What can hang from each mark:
K282: K125 K428 K766
K125: K282
K51: K125 K155 K174
K155: K832
K27: K797
K797: K27
K373: K567
K766: K51 K282
K832: K567 K591 K797

Each row was made from one small tree. Brackets hold a mark, then the marks that hang from it, in the order of their numbers. Every link used is in the known rows. Write each row's tree.
(in the rows, 128 means zero)
Known rows:
(K155 (K832 K797)): [140 135 115 119  94 108 124 121 122 140 124 140 104 109 138 155  75 123
 122 162 128  78 106  97 132]
(K282 K428): [117 106 125 154 138 140 139  99 113 126 131 147 128 142 125 147 136 123
 139 118 133 120 149 127 104]
(K125 (K282 K766)): [142 125 126 153 108 120 142 130 124 123  86 115 149 145 115 151 129 142
 118  87 134 106  91 129 101]
(K51 (K125 K282) (K155 (K832 K567))): [145 180 120 143  74 152 133 148 142 138 103 101 125 125  82 187  93 114
 145 103  76 110 117 126 174]
(K797 K27): [127 133 110 128 111 123 125 136 145 127  99 132 153 113 114 136 110 162
 138 132 118 130 109 160 109]
(K766 (K51 K125 K155 K174)): [124 163 102 156 128 124 156 122 122 143 141 137  58 122  98 166  99 103
 113 157 117 112 143 143  92]
(K51 K125 K155 K174): [136 161 123 129  92 120 150 124 124 127 130 129  81 105 127 154  89 103
 140 185 105 102 150 161 116]
(K27 K797): [146 155 124 124 111 115 129 142 119 137 143 107 133 109 114 115 133 118
 139 157 114 137 129 152 107]
(K832 K567 K797): [148 122 111 127 122 114 129 146 107 165 125 167 128 111 117 111 128 118
 133 106 110  98 127 117 109]
(K125 K282): [127 126 139 128 119 113 129 138 154 121  92 118 158 124 117 152 127 128
 135 109 125 124 101 121 143]
(K155 (K832 K567 K591 K797)): [148 145 115 123  98  96 141 129 120 183 141 172 128 100 134 138  92 130
 118 127 131  66 122  88 143]
(K282 K125 K428): [118 108 105 139 136 145 147  95 101 104 143 159 129 133 115 124 137 123
 156 127 128  93 166 154  76]
(K766 (K51 K125 (K155 K832))): [120 176 104 151 116 162 139 120 115 138 139 108  66 137  85 194  81 116
  99 128 107 119 123 117 133]
(K125 (K282 K428 (K766 K51))): [113 110 108 201 154 130 160  94 102 140  97 140 131 176  81 185 140 137
 106  51 151 111 106 108  53]
(K125 (K282 K428)): [116 106 140 149 131 122 142 107 136 117  95 136 160 137 117 165 137 119
 148  99 135 116 123 121 118]
(K125 (K282 K428 (K766 (K51 K155)))): [139 125 100 187 141 132 168 112 101 122 113 120 113 163  71 198 124 121
 125  65 134 112 113 131  45]
(K832 K797): [137 115 124 115 119 106 133 129 113 141 116 158 120 105 144 124 110 115
 125 144 125  91 114 115 103]
(K373 K567): [106 107 109 133 125 122 136 137 144 137 118 109 138 118 167 125 116 137
 127 106 134 149 141 132 118]
(K51 K125 (K155 K832) K174): [140 178 110 138  68 122 141 115 130 130 137 113  64 109 120 184  61 108
 130 202 106  86 142 140 145]
(K125 (K282 K428 K766)): [129 103 128 177 121 128 155 100 107 123  86 133 150 156 110 172 131 136
 132  76 140 102 117 130  77]
(K766 (K51 K155) (K282 K125 K428)): [112 112  88 164 172 157 164 148  70  88 166 140  93 136  40 173 127 115
 143  89 102 109 163 153  47]
(K766 K51 (K282 K125)): [ 97 113  94 155 175 149 145 163  90 105 147 141 109 134  48 146 143 131
 112  87 115 110 142 133  82]
(K51 K125 (K155 (K832 K591)) K174): [138 187 122 126  69 102 159 109 134 143 145 135  81  93 143 178  57 117
 122 203 126  71 146 131 144]
(K51 (K125 (K282 K428 K766)) K174): [108 121 128 190  99 119 171  81 103 137  75 154 118 144 115 188 116 121
 124 117 136  70 133 146  66]
(K155 (K832 K567 K591 (K797 K27))): [149 152  97 121  82  89 137 137 130 182 109 178 152  84 119 143  74 160
 128 134 120  71 102 118 117]

Write each row's tree:
[106 112 142 183 109 152 161  90  98 135  68 143 142 159 114 183 129 126
 119  75 126  92 119 140  77] | (K51 (K125 (K282 K428 K766)))
[116 108  96 203 162 146 160  89  80 147 132 149  99 174  87 164 140 134
  95  70 152 115 133 121  43] | (K282 K428 (K766 K51))
[117 120  90 188 161 119 167 140  91 115 159 143  69 130  54 199 112 104
 129 126 126 119 162 130  67] | (K766 (K51 K155 K174) (K282 K428))
[142 123  70 177 143 157 170 103  68 109 159 141  86 158  68 152 127 126
 128  96 125  89 148 166   4] | (K282 K125 K428 (K766 (K51 K155)))
[144 158 131 115  65 118 139 135 133 129  80 121 116  96 124 197  56 105
 132 149  91  68  94 118 143] | (K51 (K125 K282) (K155 (K832 K797)))
[147 127 127 113 122  93 148 140 114 183 136 189 147  96 142 104 123 127
 127 110 125  81 130 106 111] | (K832 K567 K591 K797)
[141 151 134 147  89 147 155 135 113 124  83 104 129 133 107 173 108 128
 127  96 100 101 104 156  94] | (K51 (K125 (K282 K766)) K155)
[119 105  73 188 157 153 166  84  66 122 144 160  95 168  76 141 143 134
 113  80 143  85 146 150  14] | (K282 K125 K428 (K766 K51))
[164 168  96 126  78  98 136 127 139 117 154 103  73 110 114 171  62 114
 142 206 122  94 137 128 140] | (K51 (K155 K832) K174)
[152 146 102 164 129 124 156 140 116 123 111 103 117 148  75 178 116 133
 112  74 124 121  91 128  68] | (K125 (K282 (K766 (K51 K155))))
[ 92 116 108 209 151 171 165  79  66 157 114 158  91 176  89 173 140 129
  88  65 136 108 138 130  47] | (K282 K428 (K766 (K51 K125)))
[ 92 100  77 185 173 124 165 124  81 109 154 171  84 133  50 171 136 109
 132 121 136  84 171 137  48] | (K766 (K51 K174) (K282 K125 K428))
[ 73 124 127 176 170 161 144 155  90 139 117 138 101 138  65 179 138 123
  86  74 111 134 130 113 111] | (K766 (K51 K125) K282)
[132 129 134 173  94 153 168 104  96 119  84 123 128 146 105 195 112 119
 139  86 106  93 123 156  68] | (K51 (K125 (K282 K428 K766)) K155)
[124 141 124 166  89 112 157 111 127 139  71 136 116 132 119 169 114 127
 110 124 129  75 110 142  92] | (K51 (K125 (K282 K766)) K174)
[153 170  95 157 114 122 164 117 100 150 161 119  79 141  97 181  84 146
  87 115 146  94 111 109  92] | (K282 (K766 (K51 (K155 (K832 K591)))))
[140 141 124 108  96  89 143 115 124 159 135 165 121  94 160 148  70 132
 112 158 148  65 113  88 138] | (K155 (K832 K591 K797))
[156 153  88 170 117  91 165 134 125 131 116 114  91 139  78 180 105 124
 116 115 135 100 101 134  60] | (K125 (K282 (K766 (K51 K155 K174))))
[ 94 115 152 156 124 146 148  98 128 129  76 146 150 138 122 179 127 112
 135  94 117 107 129 130 122] | (K51 (K125 (K282 K428)))
[139 125  91 193 148 146 167 103  77 134 150 129  85 163  78 175 122 126
 117  83 135 120 135 138  33] | (K282 K428 (K766 (K51 K155)))
[129 104  95 161 121 150 161  89  70 107 134 155 117 151 108 129 137 132
 136 103 135  76 157 166  33] | (K282 K125 K428 K766)
[ 88 118 119 186 169 174 165 138  73 126 138 139  85 140  54 207 122 106
 116  78  94 131 155 136  78] | (K766 (K51 K125 K155) (K282 K428))
[ 90 102  98 199 175 117 157 128  91 127 144 161  86 143  60 189 129 111
 114 112 140 113 159 111  77] | (K766 (K51 K174) (K282 K428))
[141 157 116 135 108 118 136 128 131 170 151 146 133 122 119 139 114 141
 122 113 131 102 135  97 169] | (K155 (K832 K567 K591))
[117 156 126 146 135 142 149 138 134 131  98 117 117 132  85 187 116 113
 121  90 102 128 103 127 116] | (K766 (K51 (K125 K282) K155))
[148 159 121 152  74 112 165 125 125 126  87 115 105 122 110 176  92 117
 129 139 110  80 114 159  83] | (K51 (K125 (K282 K766)) K155 K174)
[ 67 107 111 206 168 140 164 118  81 142 126 169  75 140  65 198 125 109
 104 106 127 106 165 121  81] | (K766 (K51 K125 K174) (K282 K428))
[129 133  94 184 132  91 156 120 126 143  96 135 101 149  85 173 122 134
  97 104 157  98  96 116  71] | (K125 (K282 (K766 (K51 K174))))
[150 138  97 131  97 113 123 138 113 166 132 148 112 117 113 138  97 121
 126 125 113  80 119  98 139] | (K155 (K832 K567 K797))
[136 127 119 100 107  82 144 130 135 159  98 187 159  78 155 128  85 160
 130 147 134  79 101 139  84] | (K832 K591 (K797 K27))
[ 86 128 116 190 147 118 162  87 127 144  89 166 104 145  93 197 125 102
 113 111 142  97 133 115  92] | (K766 (K51 (K125 (K282 K428)) K174))
[156 153  77 173 124 106 162 124 101 142 151 123  60 141  86 160 102 126
 107 139 140 107 126 144  48] | (K282 (K766 (K51 K155 K174)))
